(in the rows, 128 means zero)
Known rows, with every way that one mark hangs from another:
[Y [B [R J]] Q V]: [115 117 125 131 100 105 104  96 128 106 172  98 165 118  87 133 128 114
 153 118 131  79 186 111 149 173 111 123]
[Q [Y [B U] V]]: [104 144 121 158  66  84 131 128 138  99 175 114 135 151 137 143 137 119
 148 111 135  98 198 120 134 162 103 131]
[R [B E U]]: [134 133 144 166 119  91  85 122 105 127 162 146  98 124 121 187 100 143
  76 106 133 125 178 166 134 172 111 102]
[N G]: [ 83 155 126 173  72  85  92 143 141  78 138 119 144  96  94 177 127 130
 141  98 120 108 171 170 152 160  50 122]
[E [B [Y V]] [N G]]: [ 66 187 113 136  94 129  96 145  83  59 134 158 137  96 107 166 125 112
 160 120 122  97 141 125 133 140  93 143]
[Q [Y B]]: [119 117 118 158  74  88 123 123 158  96 161 105 140 145 145 170 152 120
 143 106 131  99 210 146 134 155  89 135]
[N [G [B R]]]: [ 67 134 136 172  89 104  76 124 125  94 152 114 162 103 120 191 124 130
 123 104 122 102 163 168 150 138  74 138]
[R [B E U Y] J]: [165  95 144 139 141 117  56  85 108 157 138 127 112 128 132 168  90 118
  63 121 141 122 144 186 134 171 123 113]
[Q [Y B V]]: [110 131 108 150  66  89 134 121 148  93 175 100 129 148 141 155 143 116
 157 105 129  89 202 110 135 157  94 130]
[G [N [E [B U Y]]]]: [ 97 183 138 159 117 141  52 129 117  93 107 133 123 104  96 182 119 116
 125 149 123 136 187 139 147 151  85 134]
[N E]: [101 158 128 173  73  99  79 137 140  93 141 120 116 108 101 186 135 103
 142 119 126 145 191 144 142 150  65 135]
[R [B E]]: [140 117 127 156 119  98  86 115 119 118 163 127  90 119 125 203 110 138
  92  96 123 111 183 152 134 165  96 102]
[Z [Q Y]]: [117 131 113 191  73  80 108 138 154  76 137 117 112 102 106 167 140 109
 137 105 135 103 174 140 166 156  83 111]
[B E U Y]: [131 168 147 138  94  93  67 121 124 111 125 174 116 145 119 165 122 115
  88 143 134  96 160 160 131 180  90  97]
[B [E [N G]] U]: [ 89 187 144 155  82  95  80 150 100  74 131 198 119 114 102 179 108 138
  81 116 140 121 148 182 148 195  96 100]
[G B]: [ 99 107 142 179  94 100  93 112 135 100 158 110 104 116 145 192 121 134
 130 103 111 122 181 136 131 146 108 131]
[B R [Y Q]]: [136 131 121 141 119  93  73 101 131 103 122 102 175 137  85 175 141  72
 145 144 132  60 171 138 156 143  61 127]
[B Y]: [133 135 120 155 101  93  84 118 142  96 125 111 124 126 110 171 135  96
 154 127 116  90 177 135 132 157  59 121]
[Q Y]: [121 132 113 168  68  72 127 125 161  89 148  97 127 147 135 181 139 107
 146 105 131 100 190 140 151 147  75 127]
[Y [B E R] Q V]: [110 142 128 114  89 105 100 107 126  95 178 132 150 128  93 150 132 122
 129 119 129  63 193 100 142 183 108 103]
[R [B E [Y Q]] J]: [172  79 131 127 140 119  63  76 127 142 129 112 118 119 127 177  91 108
  75 114 134 108 156 171 139 168 107 112]
[Z Q]: [117 134 121 195  84  83  94 139 141  76 138 123  99  81  82 165 138 121
 141 105 125 108 167 143 163 168  82  99]
[Z [Q [Y V]]]: [111 139 106 186  67  80 115 136 148  72 150 115 106 104 106 156 134 106
 150 104 133  96 167 116 166 157  87 110]
[Y [B [E N] U] Q]: [108 146 158 144  93 103  97 132 119  82 140 183 142 111  94 155 117 138
  97 121 132 112 203 165 130 209 119 112]
[V [Y B Q]]: [130 125 124 142  69  87 106 157 157  89 143 108 137 108  88 164 153 123
 170  93 111 102 228 151 141 188  98 124]
[R [B [E N] U] J]: [148 103 140 151 138 117  70 101  91 137 143 139 103 115 126 177  83 134
  61 105 146 141 138 194 143 183 134 111]
[B E [R J] Y]: [159 117 120 100 121 119  46  81 128 133 128 115 146 155 122 190 141  88
  91 147 146  59 127 165 152 153  86 101]

Rows:
[105 136 122 137  93  97 111 108 126  94 176 108 162 120  82 139 134 116
 163 116 125  73 201  98 144 173 102 120] | [Y [B R] Q V]
[ 50 199 147 165  67 117  62 151 106 101 151 144 175  96  94 175 137 115
 120 129 143 139 164 175 151 120  83 151] | [N [E [B R U]] G]
[ 99 164 117 142 109 122  97 137  89  67 130 150 116 109 115 180 136 108
 158 126 122 106 153 134 128 142 105 137] | [E [B Y] N]
[ 89 134 157 168  98 110  78 122 102  91 150 169  99 123 145 195 103 141
  83 116 124 130 161 155 129 170 129 119] | [G [B [E N] U]]
[ 97 153 146 158  80  88 119 125 127  92 169 138 139 111  83 116 113 134
 150 117 122 102 208 107 135 194 116 117] | [Y [B U] Q V]
[115 123 116 180  83  91  99 132 145  87 149 117 133 105 108 165 155 111
 133 109 142  92 182 147 158 156  94 119] | [Z [Q [Y [B R]]]]
[115 124 118 183  77  89 107 137 151  81 147 122 120 100 111 161 148 117
 135 104 134 101 189 145 153 162  93 116] | [Z [Q [Y B]]]
[104 137 129 146  80  93 124 120 140  82 171 119 135 107  87 132 123 128
 166 107 114  92 211  93 134 187 101 118] | [Y B Q V]
[104 140 121 184  71  88 112 139 137  82 158 128 116 105 109 140 138 117
 138 110 138 101 179 127 154 167 104 116] | [Z [Q [Y [B U] V]]]
[125 143 110 132 111  94  81  97 124 100 138 101 167 139  83 158 131  70
 161 143 132  51 164 101 157 144  65 125] | [B R [Y Q V]]
[112 164 148 149 107  96  84 117 103 115 145 128 159 133 101 159 141 109
 132 147 139  87 158 145 145 121 121 127] | [E [B R U [Y Q]]]
[127 130 119 140 130 120  68 120 100 101 134 154 115 110 125 200 102 113
  90 109 124 101 170 157 125 168  79 123] | [R [B [E [N G]] Y]]
[143 125 116 135 122 107  79 106 114 120 157 131  96 127 128 185 108 116
 103 110 120  93 176 121 125 162  88 111] | [R [B E [Y V]]]
[152  89 142 176 136 102  79  98 108 150 153  98 116 113 119 163  88 133
  93 105 142 147 153 190 148 165 126 123] | [R [B U] J]
[160  89 147 161 144 108  70  87 112 149 129 108 135 114 113 150  81 107
  92 121 139 129 160 181 143 165 118 133] | [R [B U [Y Q]] J]
[164  85 120 126 148 135  61  87 103 131 129 126 107 118 135 188  92 107
  78 112 137 115 141 175 133 174 108 119] | [R [B [E N] Y] J]
[ 70 141 144 163  76 103  77 128 137  86 148 138 135 101 131 193 116 141
 103  98 117 109 166 166 141 155  79 124] | [N [G [B E]]]
[125 149 116 145  93  89 100 109 142  85 130 116 129 122  93 146 117  85
 167 128 113  76 179  96 140 164  64 121] | [B [Y Q V]]
[ 94 120 140 155  97 117  82 115 117  84 151 149  92 118 150 208 112 135
  98 105 116 117 164 142 128 164 114 117] | [G [B [E N]]]
[100 130 144 152 125 147  54 104 126  92 123 136  95 113 142 215 101 147
  83 127 109 117 180 135 141 168 110 112] | [G [B E] N]
[ 45 160 147 177  67 124  60 138 130  88 142 136 152  85 122 190 117 113
 116 111 122 152 183 164 137 136  66 160] | [N E [G B]]
[ 51 161 146 168  74 130  51 133 129  92 133 139 159  89 125 186 118 101
 118 122 122 143 182 160 130 134  58 166] | [N E [G [B Y]]]
